What can hang from each mark:
E: G U W
G: E M Q
N: E Q
W: M
U: E
Q: W
M: N W

Each row was made from one small tree. Brackets hold a mark, then the marks that hang from it, in alphabetical order. Every link used is in the known rows. Write each row's tree.
Known rows:
{G {E U}}: [-0.74 -5.71  0.97 -0.17  0.81  2.11  2.30  1.29 -0.80  3.14  0.52 -4.68
  2.60  5.45  2.66 -5.95  0.51  1.94  5.40  2.06 -5.51  0.14 -1.65]
{Q {W {M N}}}: [-0.58 -3.84 -0.83 -1.55 -0.80  4.00  3.87  1.69 -6.54  4.81  1.01 -4.94
  1.37  5.01 -3.57 -2.68  1.93  0.96  5.25  4.18 -3.48 -1.96 -2.71]
{U {E {W {M N}}}}: [-2.53 -4.22  0.06 -1.07 -0.56  4.05  2.95  2.35 -5.06  5.78  1.18 -8.07
  1.89  4.52 -1.36 -1.85 -0.55  3.73  5.42  3.23 -4.51 -1.75 -2.57]
{W {M {N Q}}}: [ 0.88 -4.68 -0.20 -1.20 -2.11  2.15  2.18  1.67 -4.79  4.32  1.07 -5.18
  1.11  2.86 -4.80 -4.07 -0.61  0.66  3.49  3.27 -2.74 -1.08 -0.65]
{Q {W M}}: [-0.43 -2.20  0.06 -1.39 -0.55  2.03  3.53  0.96 -4.22  4.25  1.41 -4.36
 -0.21  5.53 -2.36 -3.22  2.17  1.27  4.19  4.27 -3.60 -1.24 -2.52]
{M {N E Q} W}: [-1.53 -4.69 -1.56 -1.36 -0.77  4.18  0.76  1.67 -4.74  4.91 -0.69 -3.98
  2.32  2.05 -3.84 -0.40 -1.66 -0.07  6.01  2.40 -0.70 -3.05  1.77]
{N E {Q {W M}}}: [-0.95 -1.48 -0.74 -2.69 -1.72  1.37  3.19  0.99 -3.06  4.96 -0.13 -3.70
 -0.46  5.55 -4.27 -1.95  0.35  1.78  4.94  4.45 -1.88 -2.75 -1.75]
{M {N {E G U}} W}: [-2.36 -7.66 -1.41 -0.54  0.38  5.48  3.35  0.71 -5.46  6.59  0.12 -4.77
  4.66  4.51 -2.45 -0.25  0.05  0.24  8.13  2.98 -4.73 -1.62  1.75]
{N E}: [-2.47 -3.12  0.32  0.10  0.30  2.22  2.57  0.77 -2.55  4.52  1.93 -2.68
  1.94  4.14 -0.08 -2.18 -0.38 -0.14  5.51  2.43 -2.36 -1.51  0.59]
{E W}: [-2.24 -3.26  0.79  0.16 -0.87  1.91  2.39  0.75 -2.60  3.34  2.11 -4.83
  0.77  2.86  0.16 -3.01  0.19  1.77  4.64  3.07 -3.81 -1.23  0.52]
{G {M W}}: [-1.43 -1.68 -1.09  0.08  1.45  2.62  0.81  0.84 -4.17  5.36  2.61 -5.57
 -0.04  3.38  0.05 -2.48 -0.78 -0.12  4.31  2.05 -2.88 -1.26  1.68]
{W {M N}}: [-0.14 -4.58 -0.17 -0.48 -0.42  3.28  2.91  1.67 -5.82  4.87  2.28 -5.22
  1.58  3.89 -2.86 -3.48  0.42 -0.42  3.96  3.28 -3.32 -0.46 -1.74]
{M N}: [-1.10 -5.56 -0.01  0.54 -0.40  3.78  2.30  1.38 -4.96  3.95  1.70 -3.78
  3.40  2.72 -1.26 -3.36  0.30 -0.10  5.41  2.04 -3.36 -1.22  0.60]
{E U}: [-0.51 -4.95  1.37  0.69 -0.89  1.32  3.56  1.07 -2.23  3.33  0.17 -4.16
  3.66  5.02  0.40 -4.70  0.37  2.14  4.83  2.76 -4.79 -0.15 -1.01]
{N {Q W}}: [-0.45 -3.18  0.04 -0.94 -2.02  1.22  2.01  0.77 -2.28  3.01 -0.36 -2.83
  1.19  3.61 -2.45 -3.63  0.92  2.48  5.44  3.03 -3.20 -2.58  0.93]
{U {E G W}}: [-3.70 -5.59  0.70  0.34  0.06  3.09  2.09  0.15 -1.97  5.42  2.51 -5.91
  2.27  4.03  1.03 -1.72  0.36  3.47  7.27  2.33 -6.72 -1.44  2.87]
{E {G M} U W}: [-2.64 -4.41 -0.45  0.17 -0.70  2.26  3.98  0.23 -2.79  6.43  2.59 -7.16
  0.91  5.36  0.79 -3.26 -0.26  2.94  6.27  3.21 -7.74 -0.86  2.36]
{M {N {E U} Q} W}: [-1.05 -5.81 -1.08 -1.42 -1.53  3.67  2.19  2.00 -4.29  5.07 -2.53 -5.01
  4.01  3.73 -3.57 -1.12 -1.94  2.06  6.36  2.89 -2.28 -2.66 -0.05]
{G {Q W}}: [-0.30 -2.94 -0.12 -1.90 -0.58  2.78  2.72  0.19 -2.08  2.81 -0.23 -4.18
  1.46  5.06 -0.95 -3.70  2.14  1.23  6.28  3.30 -2.84 -2.28  1.45]
{Q {W {M {N {E G}}}}}: [-2.32 -5.11 -1.93 -2.01 -0.05  5.30  4.55  0.54 -6.39  7.12  2.02 -4.05
  1.26  5.86 -4.05 -0.34  2.06 -0.26  7.78  4.44 -4.42 -2.37 -0.14]
{M {N {E G} Q} W}: [-1.93 -6.77 -1.85 -1.14 -0.36  4.81  0.88  0.32 -4.90  5.98  0.88 -3.78
  2.64  1.91 -4.48  0.01 -0.93 -0.75  7.30  2.64 -2.98 -2.56  4.61]
{Q {W {M {N E}}}}: [-1.98 -3.11 -1.49 -2.20 -0.32  4.51  4.36  1.86 -6.36  6.17  0.69 -4.28
  1.22  5.81 -3.63 -0.94  1.13  0.66  6.34  4.33 -2.41 -2.84 -2.80]

Write each row's tree:
[-1.18 -3.76 -0.21 -0.29  1.57  2.25  2.04  1.51 -1.11  4.92  1.48 -6.03
  1.21  6.43  3.51 -6.01 -0.41  1.97  5.30  1.59 -5.94 -0.34 -1.06]
{G {E U} M}
[-1.53 -3.90 -0.75 -1.16 -0.20  3.84  3.55  1.68 -5.64  5.91  2.09 -4.67
  1.64  4.60 -2.92 -1.67 -0.37 -0.67  5.11  3.46 -2.16 -1.47 -1.92]
{W {M {N E}}}
[-1.95 -2.64 -2.89 -2.40  1.37  5.69  1.28  1.13 -4.96  6.67  0.60 -6.73
  1.06  4.34 -1.60 -0.60 -1.67 -1.17  6.99  2.29 -0.96 -3.19  3.08]
{G {M {N E} W} Q}
[-2.63 -2.27 -2.34 -2.44  0.89  4.00  3.21 -0.78 -2.26  6.88  1.97 -4.81
 -0.16  6.70 -0.66 -1.39  1.03  0.07  8.83  3.19 -4.29 -3.28  4.90]
{N {E {G M {Q W}}}}
[-0.52 -4.03 -2.55 -2.56  2.65  5.98 -0.39  1.35 -3.79  5.19  1.28 -7.62
  0.11  4.08  0.79 -3.74 -0.55 -1.07  6.42  1.56 -2.74 -1.92  2.40]
{G E {M N W} Q}
[-1.62 -6.53 -2.10 -2.05  0.98  6.31  1.55 -0.21 -4.58  5.91  0.96 -5.19
  2.63  3.54 -3.03  0.08  0.11 -2.15  8.34  2.93 -2.59 -2.31  5.08]
{M {N {E {G Q}}} W}
[-1.28 -3.96  0.12 -2.40  0.60  3.29  0.87  0.35 -0.05  2.70  1.38 -6.47
 -0.36  4.00  1.94 -4.82  0.46  1.11  5.72  2.98 -3.77 -1.20  1.40]
{G {E W} Q}
[-2.87 -4.09 -1.25  0.14  2.49  3.67  0.54  0.10 -3.58  7.31  3.02 -6.50
  1.66  4.70  1.10 -1.26 -0.47  1.61  6.90  1.11 -5.70 -1.47  4.09]
{U {E {G {M W}}}}
[-1.00 -3.26 -1.26 -3.48 -0.02  3.56  4.06 -0.80 -2.80  5.98  1.45 -4.93
 -0.04  6.92 -3.33 -1.40  2.27 -0.21  7.31  4.87 -3.66 -2.05  1.87]
{N {E {G {Q {W M}}}}}
[-1.89 -2.91 -2.21 -1.85  0.61  4.75  2.31  1.28 -3.91  6.47  1.33 -5.83
  1.38  5.09 -0.64 -2.27 -1.40 -0.55  7.11  2.04 -1.92 -3.05  2.81]
{G {M {N E}} Q}
[-1.61 -4.05 -1.19 -2.32 -1.21  4.10  5.92  2.37 -6.05  6.24 -1.38 -5.25
  2.91  7.54 -3.24 -1.54  1.07  2.50  6.65  4.75 -3.82 -2.39 -4.59]
{Q {W {M {N {E U}}}}}
[-1.33 -2.92 -0.65 -2.59  0.54  2.86  2.25  1.12  0.13  4.47  0.42 -8.96
 -0.39  6.53  3.24 -5.63 -0.62  3.20  6.19  2.81 -5.59 -1.20  0.44]
{G {E U W} M Q}
[-0.26 -1.52 -1.44 -1.63  1.29  3.05  0.51  0.17 -2.75  4.79  1.49 -6.75
 -0.11  4.03 -0.36 -3.03 -0.67 -0.42  4.88  2.16 -2.05 -1.62  3.31]
{G {M W} Q}
[-0.73 -3.73 -1.32 -0.18 -1.24  2.67  1.35  1.68 -4.23  5.27  1.46 -5.21
  1.36  2.67 -2.10 -3.90 -1.87  0.98  5.00  1.64 -3.23 -2.43  2.40]
{G {M {N Q}}}
[-0.05 -3.62 -0.61 -1.91  1.35  2.50  1.86  0.91  0.08  4.32  0.46 -7.20
  0.76  7.04  3.31 -6.69 -0.40  1.64  6.03  1.94 -5.10 -0.76  0.65]
{G {E U} M Q}
[-0.73 -4.06 -1.34 -1.91 -0.29  3.03  4.34 -0.40 -1.95  5.88  0.21 -6.40
  1.58  7.54 -0.42 -3.90  1.55  2.53  8.10  3.45 -6.68 -2.02  3.27]
{E {G M {Q W}} U}
[ 0.10 -4.64 -0.04 -2.84  0.27  3.27  2.93  0.80 -0.22  2.59 -1.90 -5.60
  2.14  7.30  1.57 -5.71  2.28  2.90  7.41  3.19 -4.97 -1.52 -1.15]
{G {E U} {Q W}}
[-1.80 -1.69 -0.03 -2.32 -2.24  0.99  2.63  1.10 -2.29  4.92  1.17 -5.58
 -1.29  3.83 -3.51 -1.84 -1.55  2.01  3.67  4.56 -2.13 -1.98 -0.92]
{N {E {W M}} Q}
[-1.17 -6.07  0.37 -0.76  0.63  3.02  1.56 -0.66 -0.76  4.73  1.54 -5.65
  3.44  5.09  0.59 -3.07  0.66  1.72  7.70  1.65 -5.42 -1.12  4.68]
{U {E {G Q}}}
[ 0.50 -2.33 -0.02 -2.22 -2.07  0.81  2.66  0.86 -3.19  3.74  0.16 -4.36
 -0.45  4.67 -4.26 -3.73  1.14  2.25  3.86  4.26 -3.06 -1.87 -1.47]
{N {Q {W M}}}
[-1.71 -4.15 -1.64 -0.84 -1.60  2.75  3.28  2.22 -3.60  6.55 -0.89 -5.59
  2.98  5.26 -1.72 -2.80 -2.83  2.63  6.56  2.25 -3.62 -3.03  0.53]
{G {M {N {E U} Q}}}
[-1.71 -3.84 -1.54 -1.43  2.27  4.05  0.25 -0.41 -2.22  6.68  1.75 -7.84
  1.38  5.34  0.58 -1.65 -0.50  1.32  7.47  1.50 -4.88 -1.64  5.57]
{U {E {G {M W} Q}}}
[-0.65 -4.99 -0.75 -1.18 -2.35  3.33  2.27  1.61 -4.63  3.58 -0.82 -3.47
  2.59  3.06 -3.71 -3.00  0.82  2.11  6.42  2.80 -3.19 -3.39  0.82]
{M {N {Q W}}}
[-0.07 -5.58 -0.94 -0.74 -1.23  3.56  0.23  1.36 -5.05  3.65 -0.31 -4.58
  2.57  1.22 -3.84 -2.26 -0.96  0.48  4.77  2.27 -1.90 -2.06  1.92]
{M {N Q} W}
[-1.40 -4.46 -0.01 -1.88 -2.15  2.87  1.88  2.41 -4.12  5.28 -0.15 -8.02
  1.64  3.56 -3.37 -2.35 -1.43  4.72  5.09  3.28 -3.96 -2.34 -1.45]
{U {E {W {M {N Q}}}}}
[-0.60 -3.98 -0.86 -1.87 -1.68  2.84  2.60  1.67 -4.64  5.44  0.67 -4.62
  1.23  3.75 -4.86 -2.16 -1.46  0.21  4.60  3.49 -1.69 -2.06 -0.91]
{W {M {N E Q}}}
[ 0.02 -5.06  0.02 -1.92 -3.66  2.10  4.00  2.26 -4.23  4.53 -0.96 -7.84
  1.77  4.04 -4.35 -3.74 -0.95  4.07  4.12  4.57 -4.62 -1.45 -2.69]
{E U {W {M {N Q}}}}
[-1.85 -4.14 -0.78 -0.80  1.39  3.24  1.46 -0.42 -1.20  6.62  2.44 -6.99
  1.88  5.92  1.42 -3.24 -0.28  1.75  7.71  1.22 -5.88 -1.61  5.50]
{U {E {G M Q}}}
[-3.44 -5.33 -0.40 -0.73 -1.45  4.20  4.49  2.20 -4.30  5.30 -0.76 -5.74
  3.74  4.77 -0.80 -1.32 -0.94  2.89  7.05  3.54 -4.13 -2.50 -1.63]
{M {N {E U W}}}
[-2.03 -4.21 -1.36 -1.79 -1.78  3.88  2.75  1.63 -4.40  4.76 -1.29 -2.74
  2.66  3.82 -3.71 -1.26 -0.12  1.83  7.46  3.12 -1.95 -4.32  0.56]
{M {N E {Q W}}}
[-1.14 -4.78 -0.54 -1.20 -0.85  3.53  5.02  2.27 -5.23  6.02  0.00 -5.63
  3.41  6.31 -2.62 -2.46 -0.47  1.23  5.45  3.89 -3.52 -1.04 -3.67]
{W {M {N {E U}}}}
[ 0.62 -2.76 -0.60 -3.87  0.95  3.20  2.06  0.59 -1.50  3.36  0.78 -5.95
 -1.09  6.74 -0.55 -5.13  2.51  0.69  5.36  3.98 -3.37 -1.17 -1.57]
{G E {Q {W M}}}
[-2.31 -2.59  0.89 -1.00 -0.22  1.92  2.65  1.57 -2.86  5.11  1.62 -7.53
  0.69  5.17 -0.14 -2.43 -0.23  4.05  4.37  3.45 -4.44 -1.00 -2.43]
{U {E {W M}}}
